Each row comes from the steps of one walk. Every step used is in the known rows, and no mark comes twice. Write the walk behind each row, first mark first.
Known rows
A/D/F/C: [  7.0 -21.0 -25.9  -5.9  11.8   5.5  26.0  48.9 -22.6  -5.7  30.0 -19.3
 -12.1  36.6  27.3  14.3 -16.1 -30.4   4.0 -10.8  12.7]
V/B: [ -1.5  28.1 -10.3  32.6   6.1  19.2 -12.8 -19.6   5.1  -8.5  13.8  22.9
   0.6 -20.8  15.9  15.1  28.1  12.3  11.4  -5.4  16.2]
C/B/D: [-20.2  -2.6  50.8  27.5   9.1 -14.0  44.4 -47.2 -14.1   8.9   3.6  22.6
  -0.2 -25.2   3.5  18.4 -13.5  19.0 -13.7  23.5  14.1]
Z/F/C/B/D: [-69.3  -9.2  32.3  40.3   6.6 -33.5  25.8   2.8 -17.8 -10.5 -18.3  19.3
 -49.5  -2.6  11.7  67.0  -8.1  -3.4 -23.5  26.8  18.3]
V/B/C: [ -9.9  47.9 -24.0  24.8  11.8  31.6  13.1 -34.9  -0.2  -6.9 -25.2  35.1
 -15.8 -40.5   2.9  -4.6  25.2  10.6 -11.3  -6.7  23.4]
F/V/B/C: [-11.9  29.7 -27.6   6.8  -1.5   9.8  10.9   3.3  11.2  -7.8 -42.4   0.8
 -29.9 -33.0  -1.4 -13.7  40.1  23.7  -3.7   2.4  25.0]
V/F: [  6.8  -2.8  -9.1  11.5  -0.6  20.9 -11.1   4.4  -7.2  -9.4  24.5  17.0
  25.0 -14.5   7.6  10.7   0.1  -0.6  -5.7  -2.2 -22.4]
F/C/B/D: [-32.1 -23.2  27.0  29.8  12.6 -19.4  58.1 -22.2 -26.7  -5.6  -8.9  15.9
 -40.3 -18.7   8.8  33.8 -14.3   9.1 -28.6  34.3  38.7]
C/F/D/B: [ 49.1  -1.9  28.5   7.9  22.0   8.1 -37.0 -34.5  30.5   2.3  39.5  31.4
 -27.5  -2.3  16.6 -17.8 -19.1  10.3  -3.9  12.4   0.1]
Z/F/C: [-58.2  -5.8  -3.4  46.0  18.5   2.0 -11.2  36.9  -4.0  -5.8  22.2  23.5
 -42.9  16.5  29.4  69.2  15.4 -17.2 -23.5  14.8   5.0]
F/V: [-10.1 -11.8  10.8  14.9   6.2   4.1   2.6  25.7   8.9   5.8  26.8  -7.6
  -6.7   1.9  18.0  13.0  27.5  20.9  -5.5  18.0   2.8]
Z/F/V/A/D/B: [-15.7  -0.3  -8.3 -23.3  -6.2 -51.2 -60.1  45.3  40.1  10.2 -21.1 -41.4
  13.1  40.7  -9.5   1.7  -8.6 -19.5  31.1 -37.8 -62.9]
C/B/D/F/V/A: [-12.6 -28.6  27.0 -41.6 -53.0 -32.2  20.5   0.4 -31.0  -6.8 -35.3 -46.4
  43.8   8.0 -50.6  -4.7  -4.3   0.5  13.8  19.7  -3.1]
V/A/D: [ -9.0  -0.4   7.5  -6.5  29.4 -12.5  15.4  -3.3   8.8  31.1  21.4 -11.3
  48.7  21.8  -0.2 -20.6 -29.9  -3.5  -9.0 -11.6 -39.8]
D/F: [  8.0   2.3  -2.5   6.5 -15.4  35.1  -4.4   6.9 -26.2  -5.9  43.1  10.5
  24.7  14.1   6.8  24.4  13.1 -18.8  10.5  -0.2   4.5]
V/A: [-19.7  -1.9  11.5   8.1   8.7  16.0  -1.9 -21.5  -6.1  17.6  20.4  13.1
  46.5   5.6 -11.7   4.1  -1.2  -0.2 -16.5   6.7 -21.5]
V/F/C/B: [-17.7 -41.6  -8.0  -9.3   7.1   6.0 -13.9  15.2 -28.9 -24.0  -4.4  24.7
 -26.1 -23.4   3.7  15.9 -22.9   8.3 -20.3  11.3  28.8]
F/D/B/C: [ 29.4  32.8  -3.3   5.1  10.8   4.2   3.3 -14.4   8.5 -10.6 -25.1  19.5
 -38.6 -14.4  -7.6  -4.9  -4.5  -2.9  -6.8  17.9 -11.7]
D/B/C: [ 10.7  32.1 -15.9  15.3  13.4  30.3  -3.6 -36.5   0.4   2.5 -16.6  43.3
 -17.7 -26.9   0.5   1.6   2.7 -10.6  -5.6 -16.1   6.0]
C/F/V/A/D/B: [ 28.4 -28.6   1.8 -40.2  17.5 -24.9 -39.3 -10.2  43.3  29.9   8.2 -18.9
  23.6  19.0  -0.8 -61.2 -35.1   6.3  11.6 -37.7 -18.9]

Which walk is each row?
[ 38.5  10.4  10.6  13.5   1.9  -3.7 -24.0  -2.8  17.5 -15.7  17.2   5.7
 -23.3   2.4   9.1  14.9  -1.8  -3.1  11.5  18.8 -20.5] | F/D/B
[ -0.3  15.7  -0.9  33.7 -22.4 -26.7  33.9  -6.4  19.5 -15.0 -24.9 -33.7
 -10.3 -21.8   3.3  11.8  42.6  21.2  20.2   9.2   5.9] | F/V/B/D
[ -1.1  34.8  -6.9  20.9  32.9  41.9  -0.4 -63.0   9.3  12.1  -3.4  60.0
 -17.1 -45.6   8.6 -35.0   8.0  23.3 -28.9  -9.6  44.9] | V/B/C/F
[  6.8  26.8 -44.1 -18.4 -36.0  22.9  -0.8  21.7 -14.8 -25.8 -43.7 -19.4
  -8.9 -15.2 -18.4 -10.2  44.5  -0.9  18.7  -5.4  29.3] | D/F/V/B/C
[  9.5   7.1 -27.7 -40.6   6.7 -23.8   0.3   6.8  22.0  16.5 -55.8 -31.7
   8.8   9.1 -26.4 -49.4 -18.7  -6.4   3.5 -31.8 -31.5] | F/V/A/D/B/C
[ 30.4  17.7  -3.5  -4.3  50.6  14.6   0.9 -52.0  27.4  31.6   6.2  44.4
 -19.4 -15.0  22.5 -52.7 -42.5   1.0 -16.3 -42.1  11.5] | A/D/B/C/F
[-33.5 -31.4  14.1  10.9  26.6   8.9   4.8  -0.4 -25.3  -1.4  16.4  33.7
 -45.0 -13.4  20.5  29.8 -12.3  17.3 -30.1  27.1  48.3] | F/C/B
[  2.6  25.3  15.3  23.9  -2.2 -18.6 -58.0  23.6  27.4 -18.1   8.5   7.6
 -32.7  18.4   8.7  49.1   8.5 -15.7  15.9  14.9 -42.7] | Z/F/D/B
[ 53.3   2.8 -11.8  -6.9 -18.2  -5.9 -41.6  13.3  12.6 -35.3  -2.2  -5.5
  -5.7  -7.5  -8.9   2.0 -10.2  -9.0  23.5   2.9 -45.7] | V/F/D/B
[  4.9  -5.0   3.4   7.6  10.4  11.5 -31.1 -13.9  28.2   4.0  20.1  11.6
 -15.8 -21.5  20.1 -25.3  28.2  39.3   2.5  -0.7  37.4] | C/F/V/B
[ -3.8 -20.7 -26.5   7.3 -12.0  33.4   8.6  34.0 -36.5 -20.8  26.5   6.6
 -14.8  20.4  13.7  37.7  12.8 -28.0  -1.2   8.0  33.1] | D/F/C
[-48.0   1.1  16.9  26.4   1.8 -13.9 -27.6  51.7  17.7   1.8  19.9  -4.6
 -14.7  18.1  19.3  46.1  32.4   7.0  -2.4  14.2 -15.8] | Z/F/V
[ 29.4   6.8 -36.4 -23.2 -21.2 -11.9 -12.0  52.1   9.0 -15.0  -2.0 -53.9
   5.2  20.8  11.5 -16.1  20.0  -1.9  48.8 -25.7   2.9] | A/D/F/V/B
[ 21.3   2.9  -2.7  -8.1   6.0   8.3  13.0  24.8 -10.9   8.9  41.0 -11.0
  27.0  30.7  19.0  -0.6 -15.0 -20.4  17.9 -19.7 -13.5] | A/D/F
[-12.5  -9.2   6.8 -39.1  38.4 -12.8  27.9  -7.9  24.8  45.3 -13.8  -8.4
  16.9   6.7 -11.0 -78.5 -36.9  22.6 -41.5 -11.9  -7.7] | B/C/F/V/A/D
[ -3.7 -22.8  30.4 -16.2 -40.5 -21.6  31.9   8.9 -28.8 -11.5 -13.4 -31.7
   4.0  -2.8 -14.0  12.8   6.5   8.3  15.1  23.3  18.1] | C/B/D/F/V
[ 10.1  -3.6 -11.1 -33.6  -7.8   1.0   3.9  15.1 -14.9  13.5  17.2 -28.2
  66.5  39.6 -15.1 -17.8 -28.8 -26.4  15.9 -23.2 -33.0] | V/A/D/F
[  7.9  -8.2  -5.6 -33.5   2.2  14.6 -30.9 -38.5  20.2  20.8 -32.9  17.2
   7.0 -17.3 -28.9 -55.3 -10.2  10.4 -19.0 -17.0   7.2] | D/B/C/F/V/A
[ -1.0 -25.0  -8.1 -38.1 -42.9   7.6 -15.8  35.2 -18.9  -3.5   2.2 -38.0
  50.8  29.5 -32.2  -1.9  17.5  -9.8  14.3   5.8 -15.2] | D/F/V/A
[ -1.6  -4.0  35.9  -0.9 -26.0  -3.3  34.0 -27.2 -39.9  -6.6   0.9   5.0
  17.7  -6.8 -11.2  22.2  -9.8  -5.8   9.0  14.2  17.6] | C/B/D/F
[ 22.2  11.3  -8.3 -30.3  36.9   8.7 -10.4 -56.9  21.9  37.6 -16.2  27.9
  22.0  -5.5 -12.2 -70.9 -56.4  -6.0 -17.8 -47.4 -11.8] | V/A/D/B/C/F
[ -0.8 -15.8   5.0 -18.2 -57.2 -21.0  34.8  13.9 -18.8  -5.7 -24.2 -60.6
  56.5  22.5 -42.0   3.5  16.4 -18.2  18.2  12.6 -27.3] | B/D/F/V/A
[  9.1 -11.3   9.5   7.0 -43.9 -13.1  44.9  24.1 -15.6 -12.2  -0.7 -42.6
  15.4  13.9  -7.5  21.2  28.9 -11.2  20.2  17.7  -4.8] | B/D/F/V
